Every row comes from one small tree of marks. The marks that hang from a mark follow it in brackets, in alphabetical order. Every link used is in the known rows. Which tree was each row made from?
Known rows:
teko{roda{tinu}}: [-0.24 -0.33  2.05  0.81  0.74 -2.09 -0.92  2.14 -1.90  0.42 -1.79 -0.94
  2.07 -2.37  2.66  1.27 -0.49 -0.47 -0.12  2.64  4.58 -1.59]
pudod{pere{tinu}}: [-0.10  0.67  1.47  2.23  3.38 -0.83 -2.79 -5.20  3.69 -2.71 -1.04  3.96
  1.47  1.98 -1.39 -1.99 -1.16  1.28 -0.56 -2.71  2.58 -0.56]
teko{roda}: [ 1.12  0.12  1.64  1.77  0.84 -1.77 -1.58  1.85 -1.84  1.19 -2.60  0.82
  2.74 -2.52  2.38  0.44 -0.30  1.47  0.11  0.65  2.16  1.17]
dofo{pere roda}: [ 1.19  3.03  0.62  4.31 -0.83 -0.79  2.12  3.91 -2.69  1.25  1.30 -0.34
  0.62 -2.25  1.92 -1.32 -0.60 -1.14 -0.67  0.91  1.04 -1.39]
dofo{diras roda}: [ 0.91 -2.96 -1.63  2.06 -3.05  1.92  1.15  1.64 -2.93  1.42 -2.94 -0.32
  3.74 -0.95  2.14  1.34 -1.16 -2.02  0.29  1.88  2.17  1.42]
tinu{diras{pudod{roda}}}: [ 1.09 -0.57  1.64  2.65  0.76 -0.91 -2.04  2.63  0.65 -0.37 -4.17 -3.58
 -0.12 -4.15  0.53 -1.40 -0.39 -1.64 -3.67 -2.15 -0.49  2.98]
roda{tinu{diras}}: [-0.66  0.32  1.00  2.30  0.99 -3.19 -0.22  0.95  0.03 -0.23 -2.99 -2.29
  0.01 -3.03  2.43 -0.38 -2.05 -3.88  0.50  1.62  4.79 -3.82]
dofo{pere{teko} roda{tinu{diras}}}: [-1.51  2.75 -1.51  2.37 -2.70 -2.01  2.48  3.09 -2.74  0.64  1.50 -2.08
 -1.20 -2.41  0.29  1.46 -1.20 -1.93 -2.07  3.25  1.47 -3.86]
diras{teko}: [-0.31  2.06  1.26  4.68  2.21  0.75 -1.35 -0.14  0.70 -0.12 -2.76  0.06
  4.72 -0.69  0.17 -4.43 -1.72 -1.10 -0.23 -1.08  1.49 -1.75]
roda{tinu{diras{pudod{pere} teko}}}: [-2.46  1.73  1.72  1.49  1.37 -1.48 -0.90  1.04  1.76  0.26 -3.17 -3.15
  0.39 -1.20 -0.20 -0.65 -1.40 -3.39 -3.05 -0.04  3.25 -3.63]
tinu{diras{teko}}: [ 0.10  2.88  0.55  4.25  0.49 -1.51  0.05  1.42  1.18  2.03 -5.08 -0.58
  1.86 -2.38  0.60 -1.97 -2.38 -1.62 -0.13 -1.01  1.20 -1.27]
roda{tinu{diras{pudod}}}: [-1.15 -0.32  1.29  1.66  1.46 -2.57 -0.98  1.53 -0.14 -0.14 -2.65 -4.30
 -0.84 -3.32  0.92  0.11 -1.16 -4.51 -1.39  1.47  3.41 -2.91]
dofo{roda{tinu}}: [ 0.85 -0.25  1.22  1.57 -0.98 -1.21 -0.60  1.79 -2.76 -0.83 -1.41 -1.75
  0.53 -1.93  2.62  0.46 -0.28 -2.57 -0.13  2.99  4.93 -1.79]
diras{pudod{pere roda}}: [ 0.15 -1.17  2.71  1.56  2.93  1.09 -4.90 -0.29  1.86 -3.49 -1.69 -1.49
  2.22 -0.67 -0.10 -3.58  0.71  0.84 -6.25 -4.52 -0.12  3.62]
pudod{pere}: [-0.15  1.03  1.13  2.43  3.17 -1.78 -3.45 -3.04  2.15 -1.72 -2.17  3.22
  2.85  0.50  1.62 -3.18 -1.37  1.64 -1.44 -3.48  2.56 -0.17]
pudod{roda{tinu}}: [ 0.76 -1.69  2.85  2.62  1.62  0.65 -2.15  0.86  0.39 -4.37 -1.15 -2.54
  3.00 -2.07  3.07 -3.97 -0.67 -1.90 -2.46 -0.24  3.89  0.04]
pere{dofo{roda{tinu}} teko}: [-2.90 -0.44 -4.14  1.62 -1.73 -0.85 -3.24 -4.76 -2.49 -4.51  0.13 -1.89
  2.19 -0.79 -1.61  1.10 -1.79  1.76 -2.67  3.35  0.57 -1.09]
roda{tinu{diras{teko}}}: [-1.32  1.71  1.16  2.84  0.70 -1.79  0.48  1.48  0.71  0.43 -3.46 -2.57
  1.16 -2.08  1.37 -1.19 -2.30 -4.03 -0.16  1.62  4.31 -4.66]
tinu{diras{pudod teko}}: [-0.64  2.03  0.94  3.60  1.06 -0.67 -0.98  2.32  0.90  2.15 -4.67 -3.13
  0.81 -2.72 -1.24 -1.26 -1.20 -2.51 -2.55 -1.27 -0.57 -0.21]
dofo{diras{teko}}: [-1.25 -1.42 -1.28  3.92 -0.04  3.05  0.84  0.03  0.16  1.29 -3.28 -0.28
  6.93  0.38  0.51 -2.44 -2.66 -2.52  0.29 -0.11  1.23 -1.09]

Write each row's tree:
[-0.20 -0.43  3.09  1.16  2.16  0.18 -3.14 -1.19  2.74 -5.04 -1.28  0.25
  2.90  0.33  2.72 -3.95 -0.68  0.63 -4.43 -2.90  4.34  0.42] => pudod{pere roda{tinu}}
[-1.54  2.48 -1.30  4.43  0.43 -0.45 -0.37 -4.84  2.96 -1.77 -2.62 -0.78
  0.82 -0.36 -4.40 -0.11 -3.16  0.01 -0.03  0.64 -0.44 -1.45] => pere{dofo tinu{diras{teko}}}
[-0.41  2.05  1.44  2.27 -0.13 -0.98 -0.57  4.14 -0.06  3.65 -5.04 -2.87
  0.70 -3.16 -0.96  1.02 -0.50 -0.93 -2.84 -0.31 -0.53  0.70] => tinu{diras{pudod teko{roda}}}
[-0.04  0.38  1.71  0.53 -0.43 -3.33  0.23  3.39 -1.55  1.94 -3.19 -1.35
  0.37 -3.42  2.62  2.60 -0.89 -0.84 -0.06  2.80  4.34 -1.47] => teko{roda{tinu{diras}}}
[-0.93  0.72  3.36  2.39  2.82  3.82 -3.59 -1.26  3.98 -3.24 -1.42 -1.16
  2.83  1.79 -4.13 -3.81  0.54  0.43 -6.49 -4.10 -0.86  2.03] => diras{pudod{pere{tinu} roda} teko}
[-0.23  0.97  1.45  3.40  1.67  0.27 -0.61 -1.04  2.58  0.18 -2.82 -1.41
 -0.58 -0.83 -4.28 -0.09 -0.93 -2.58 -0.89 -0.30 -0.09 -0.80] => pere{tinu{diras{pudod teko}}}
[-0.05  1.33  1.07  2.07  2.19 -1.98 -1.72 -4.10  4.09 -1.18 -2.69  3.54
 -0.20  1.01 -1.27 -0.61 -1.47  0.95 -0.58 -2.77  2.23 -0.45] => pudod{pere{tinu{diras}}}
[-2.17  0.39 -0.41 -0.20  1.34 -1.95 -3.76 -3.38  0.67 -2.02 -0.96  2.90
  2.81  0.95  0.21  0.21 -0.70  3.52 -3.06 -0.90  2.51 -0.80] => pudod{pere{teko{roda{tinu}}}}
[-0.87 -1.46  3.17  0.77  2.76  0.88 -4.33 -0.12  1.86 -4.12 -0.86 -2.87
  1.64 -0.57  0.30 -2.91  0.61 -0.68 -6.46 -2.89  1.81  1.55] => diras{pudod{pere roda{tinu}}}
[-1.50 -0.38  0.54  0.38  0.63 -0.80 -3.41 -2.34  2.79 -4.83 -1.91  0.43
  1.80 -0.05  0.77 -2.04 -1.13  1.91 -5.74 -2.55  2.39  0.68] => pudod{pere{teko} roda{tinu{diras}}}
[-1.45  0.37 -1.21  3.26  1.06 -1.09 -1.83 -4.66  2.13 -2.27 -1.90 -2.58
 -1.32 -1.57 -4.77  1.22 -2.07 -0.53 -1.39  0.49 -1.33  0.18] => pere{dofo tinu{diras{pudod}}}
[-0.98 -1.95  1.20  1.00  2.71  2.11 -5.56 -4.01  2.81 -5.33  0.11 -0.29
  1.49  1.05 -4.03 -2.23  0.90  1.90 -6.64 -3.73 -1.61  3.37] => diras{pudod{pere{teko tinu} roda}}
[ 0.32  0.39  2.24  3.31  1.18  1.50 -0.87 -0.23  2.92 -1.15 -2.78 -2.00
 -0.13 -1.00 -3.88 -0.97 -0.59 -2.10 -2.41 -1.04 -0.55  0.88] => pere{tinu{diras{pudod{roda} teko}}}
[-3.73 -0.33 -3.44  0.99 -0.39 -1.60 -3.47 -4.59 -1.91 -3.43 -0.15 -1.36
  3.34 -1.31 -1.48  1.84 -1.80  3.32 -2.65  3.13  0.31 -0.98] => pere{dofo teko{roda{tinu}}}
[-1.43  0.63 -0.72  0.48  1.37 -1.72 -4.22 -3.64  0.75 -1.53 -1.41  3.98
  3.25  0.86 -0.09 -0.34 -0.54  4.83 -2.96 -2.15  0.88  1.00] => pudod{pere{teko{roda}}}
[-1.97  0.95  2.63  1.28  1.26  1.03 -1.56  3.43 -1.02  1.34 -1.97 -4.21
  2.71 -1.34 -1.45 -0.01  0.32 -1.78 -3.76  1.36  1.38 -1.46] => diras{pudod teko{roda{tinu}}}
[-1.95 -0.88  0.43  0.08  2.47  0.09 -4.75 -3.76  1.47 -2.16 -0.31  0.87
  0.76  1.03 -4.38  0.97  0.80  2.37 -4.58 -1.75 -1.08  1.55] => diras{pudod{pere{teko{roda} tinu}}}
[-1.74  2.23  2.43  1.00  1.85  0.94 -2.93  1.53  0.97  1.42 -2.68 -0.62
  3.24  0.40 -1.87 -0.71  0.58  1.89 -5.15 -2.19 -0.18  0.86] => diras{pudod{pere} teko{roda}}
[-2.61 -0.24 -2.88  3.33 -1.28  1.82 -0.01 -1.84 -0.50  0.05 -2.70 -1.33
  6.39 -0.46 -0.42 -0.16 -3.10  0.92 -0.98  1.31 -0.16  0.07] => pere{dofo{diras{teko{roda}}}}
[-1.34  1.88 -0.68  3.36  1.12 -0.22  0.83 -1.27 -0.31 -0.62  3.10  1.60
  1.32 -0.43 -2.94 -0.06 -0.95  1.29 -0.83  1.02 -1.26 -2.11] => dofo{pere{teko{roda} tinu}}
[-4.22 -3.79 -5.40  2.18 -0.07  3.06 -2.92 -8.84  0.83 -4.57  0.77 -1.45
  3.40  1.63 -7.31  1.67 -2.24  0.73 -2.56  1.67 -3.55  0.54] => pere{dofo{diras{pudod}} teko tinu}
[-2.51 -0.82 -2.24  3.13 -0.95  2.98  0.73 -4.60  1.31 -1.11 -1.35 -0.29
  4.63  1.36 -4.28  1.41 -2.85  0.49  0.13  2.21 -0.25 -0.51] => pere{dofo{diras{teko{roda}}} tinu}
[-1.08  0.45 -1.23  2.46 -1.05 -1.35 -1.57 -1.80 -2.06 -2.79 -1.01 -2.62
  1.48 -1.84  0.93  0.27 -1.81 -0.33 -1.04  2.96  2.83 -1.25] => pere{dofo{roda{tinu}}}
[-0.14 -2.44  2.89  1.85  2.52  1.27 -3.48  1.59 -0.09 -3.59 -0.92 -5.08
  1.73 -2.46  0.44 -2.88  0.57 -2.77 -4.78 -0.86  1.42  1.25] => diras{pudod{roda{tinu}}}
[-1.98 -1.04  0.02  1.10  3.40  0.39 -5.22 -5.22  2.24 -3.34 -0.08  0.56
  0.85  1.37 -4.62 -0.88  0.26  1.12 -4.30 -2.61 -1.11  0.76] => diras{pudod{pere{teko tinu}}}
[-0.95  1.05 -1.46  3.88  0.64 -1.76 -0.97 -5.29  2.41 -2.42 -2.17 -0.56
 -0.40 -1.38 -3.22  0.71 -2.99  0.11  0.64  0.88  0.05 -0.60] => pere{dofo tinu{diras}}
[-1.12 -1.87 -0.25  3.96  0.19  3.69  2.13  3.64 -0.57  0.37  1.16 -3.56
  4.30 -1.63  0.23 -2.74 -1.20 -3.21 -3.96 -1.17 -1.91  0.73] => dofo{diras{pudod{roda}} pere}
